Every row comes from one small tree of marks. The marks that hang from a mark follow it in brackets, in the order of their numbers. Every link used is in the known rows. Which tree was each row made from?
Known rows
k834[k450[k110 k341]]: [-1.398, -0.891,  1.360,  1.056,  2.609, -0.993,  0.946,  0.679,  1.142,
 -1.931,  1.567,  0.967, -1.076, -0.293, -0.622,  1.044,  0.676]
k834[k450[k35 k110[k938[k184]] k341]]: [-1.612, -0.033,  0.944,  0.288, -1.518,  0.521,  3.666,  2.531, -0.687,
 -3.562, -0.071,  1.827, -1.855, -2.233, -1.101, -0.409, -0.082]
k184[k450[k35 k110 k341]]: [-0.837, -0.779,  1.239,  0.150,  5.587, -2.143,  0.598, -0.586, -0.111,
 -3.968,  0.335,  3.679, -0.461,  1.175,  0.586,  1.600,  2.163]
k834[k450]: [-0.302,  1.091, -1.086, -0.690, -2.083, -0.076, -0.342, -1.770,  1.949,
  2.306,  0.105, -0.637, -1.756,  0.863,  0.295,  0.093,  0.382]
k184[k450[k341]]: [-2.959, -0.835, -1.073, -1.916,  4.034, -0.575, -0.636, -1.232,  2.967,
  0.723,  0.789,  0.856,  0.960,  2.131,  1.003,  0.013, -0.315]
k938[k110 k184[k450[k35 k341]]]: [-1.193, -0.193, -0.313, -1.770, -0.174, -1.826,  0.672,  0.064, -2.364,
 -0.467, -1.606, -0.091,  2.074,  1.408,  2.253, -2.613,  1.332]
k938[k35 k110]: [ 4.052,  1.727,  0.257,  0.452, -1.608, -1.284, -2.617, -4.719, -2.522,
  4.688, -2.381, -4.216,  0.795,  0.847,  0.581,  0.285, -0.172]
k938[k35[k450[k341]] k110 k184]: [-0.464, -0.374, -0.162,  1.836, -0.304, -0.176, -1.448, -1.099, -2.015,
  3.245, -0.863, -4.477,  4.201,  0.322,  1.925, -2.272,  0.633]
k853[k450[k35 k341]]: [-0.971, -0.737,  0.651, -0.836,  7.018,  0.156,  1.462, -3.442,  1.343,
 -1.379,  1.494,  2.248,  2.971,  2.086,  0.338,  0.603,  0.313]
k35[k450 k938]: [ 1.802,  0.881, -1.507,  0.317, -0.700,  2.255, -2.625, -0.118,  2.772,
  3.442,  2.234, -1.098,  0.449,  0.277, -0.599,  0.614, -0.312]
k184[k450[k35[k938] k110 k341]]: [ 1.052, -0.535,  1.636,  0.318,  4.969, -0.647, -0.383,  0.904,  0.537,
 -4.260,  1.757,  3.610, -0.784, -0.095, -0.441,  1.406,  0.709]
k341[k450[k110]]: [-0.512, -0.199, -1.623,  1.228, -1.702, -1.153, -2.530, -0.416,  2.449,
  1.147, -0.401,  0.938, -2.504,  2.226,  0.185,  2.911,  1.597]
k35[k938[k110 k184[k450[k341]]]]: [-1.281, -0.544, -1.316, -2.133, -2.944,  0.516, -1.166,  2.817,  0.034,
  1.640,  0.296, -2.089,  1.643,  0.080,  1.150, -3.154, -1.994]
k938[k110]: [ 3.097,  1.371, -0.970, -1.362, -2.485, -0.888, -1.492, -1.989, -1.519,
  4.386, -1.175, -3.044,  0.595,  1.152, -0.114,  0.026, -0.280]
k450[k35[k938[k184]] k110 k341]: [ 2.746, -1.988,  0.664,  0.246,  4.420,  1.220,  0.426,  0.828, -1.702,
 -1.514, -0.320,  1.481,  0.811, -1.191, -1.886,  1.346, -0.737]
k834[k450[k35[k938[k184]] k110 k341]]: [ 0.834, -1.231,  1.487,  1.113,  1.274,  0.633,  1.375,  2.233, -0.839,
 -3.603,  0.880,  1.742, -0.853, -1.901, -0.905, -0.059,  0.374]
k853[k450]: [-2.013,  0.136, -2.052, -1.436, -0.808,  0.970, -0.506, -2.902,  2.791,
  2.788,  0.247,  0.023,  0.702,  2.476,  0.697,  0.645, -0.927]
k834[k450[k35 k110[k938] k341]]: [ 0.207,  1.048,  2.566,  0.879,  1.531, -0.371,  3.171,  1.178,  0.131,
 -4.631,  1.848,  2.546, -2.299, -1.921, -1.852,  0.869,  0.527]

Which tree is each row?
[ 0.530,  1.007, -1.467,  1.620, -5.717, -0.100, -2.477, -1.934, -2.324,
  5.077, -2.448, -4.897,  2.018,  0.662,  2.359, -1.994,  1.178]
k938[k35[k450] k110 k184]
[-0.150,  1.201, -1.554, -1.927, -5.536, -1.757, -0.418, -0.680, -2.759,
  1.447, -3.327, -0.632, -0.110,  1.676,  2.644, -2.281,  1.888]
k938[k110 k184[k450[k35]]]
[ 1.532,  0.909, -2.142, -0.099, -7.062,  1.741, -2.282,  2.429, -0.848,
  4.456,  0.178, -3.988,  1.479, -0.369,  0.597, -2.262, -0.445]
k35[k450 k938[k110 k184]]
[ 4.655, -0.915,  2.185,  0.710,  7.461,  0.318, -0.028, -0.382, -0.848,
 -2.636,  1.592,  2.173,  0.352, -0.832, -2.501,  2.747, -0.236]
k450[k35[k938] k110 k341]
[-1.249, -1.325,  0.405,  1.964,  4.657, -0.210, -0.356,  0.950,  1.378,
 -0.474,  2.368,  0.621,  1.354,  0.554, -0.385,  1.715,  1.463]
k35[k450[k110 k341]]
[-5.183, -0.531, -2.634, -2.988, -2.495,  1.829,  1.260,  1.758,  2.925,
  1.496, -0.443,  0.062,  0.148,  0.262,  0.387, -1.832, -2.901]
k110[k938[k184[k450[k341]]]]
[-2.547,  1.609, -1.415, -1.168, -5.475,  0.033, -0.204,  1.563,  2.130,
 -0.042, -0.343,  1.318, -4.012, -0.031, -0.290,  1.105, -0.904]
k184[k450[k110[k938]]]
[-0.108, -0.714, -2.125,  1.310, -4.436,  2.189, -1.871,  2.877,  0.637,
  2.013,  0.340, -0.899, -0.591, -0.692, -0.341,  0.538, -0.080]
k35[k450[k110] k938[k184]]
[ 6.121,  0.745,  2.050, -0.648,  4.723, -0.255, -0.418, -0.930, -2.223,
 -0.125,  1.560, -0.910,  2.549, -0.499, -1.647, -0.155, -0.563]
k450[k35[k938[k110]] k341]
[-3.718, -0.518, -0.260, -0.211, -3.772,  1.302,  2.648,  3.739,  1.017,
 -1.149,  0.362,  0.026, -1.817, -2.133, -1.186, -0.761, -1.909]
k834[k450[k110[k938[k184]] k341]]
[-2.760, -0.120, -2.721, -0.585, -3.706,  0.096, -2.199, -3.502,  0.691,
  3.961, -3.835, -1.426, -0.371,  1.848,  2.913, -0.826, -0.213]
k938[k35 k184[k450]]
[ 0.212,  2.426,  1.055,  2.199, -5.553,  0.059, -0.009, -1.017,  0.507,
 -0.081, -0.502, -0.826, -4.283, -2.046, -0.667,  1.096, -0.619]
k834[k450[k110[k938[k35]]]]
[ 4.203,  1.555,  2.901,  0.356,  1.609, -0.814,  0.585,  0.486, -1.378,
 -2.160,  2.668, -0.550,  0.708, -1.277, -0.666, -1.598,  0.614]
k834[k450[k35[k938[k110]] k341]]
[ 2.592,  0.452,  1.365, -0.218, -1.297,  0.073,  1.069,  1.697, -2.319,
 -1.061,  0.802, -1.270,  1.100, -1.524,  0.071, -3.003, -0.009]
k834[k450[k35[k938[k110 k184]] k341]]
[-2.757, -1.892, -0.256, -0.433,  2.463, -1.229,  1.112,  0.547, -0.913,
 -3.020, -1.624,  2.933, -0.009,  1.094,  1.310,  0.294,  1.662]
k938[k184[k450[k35 k110 k341]]]
[ 0.345, -0.861,  0.100, -0.648,  1.538,  1.095,  2.643,  1.071, -1.476,
 -1.651, -1.193,  1.548, -0.070, -1.453, -2.138,  0.995, -1.248]
k450[k35 k110[k938[k184]] k341]
[ 0.696, -0.321,  2.667,  1.443,  4.986, -1.764,  1.851, -0.520, -0.527,
 -4.209,  1.224,  2.757, -1.041, -0.320, -0.487,  1.437,  2.395]
k834[k450[k35 k110 k341]]
[-2.488,  0.548,  1.022,  0.833,  0.731, -0.366, -0.251, -0.346,  1.532,
 -1.657,  0.144,  0.708, -1.498, -0.726, -0.006,  0.990, -1.355]
k184[k450[k110[k938[k35]] k341]]
[-0.713, -0.989,  0.068,  0.763, -0.022,  1.509,  0.633, -0.459, -0.817,
  1.070, -1.939, -1.478,  0.156, -1.773, -1.360,  0.939, -2.809]
k450[k110[k938[k35 k184]] k341]
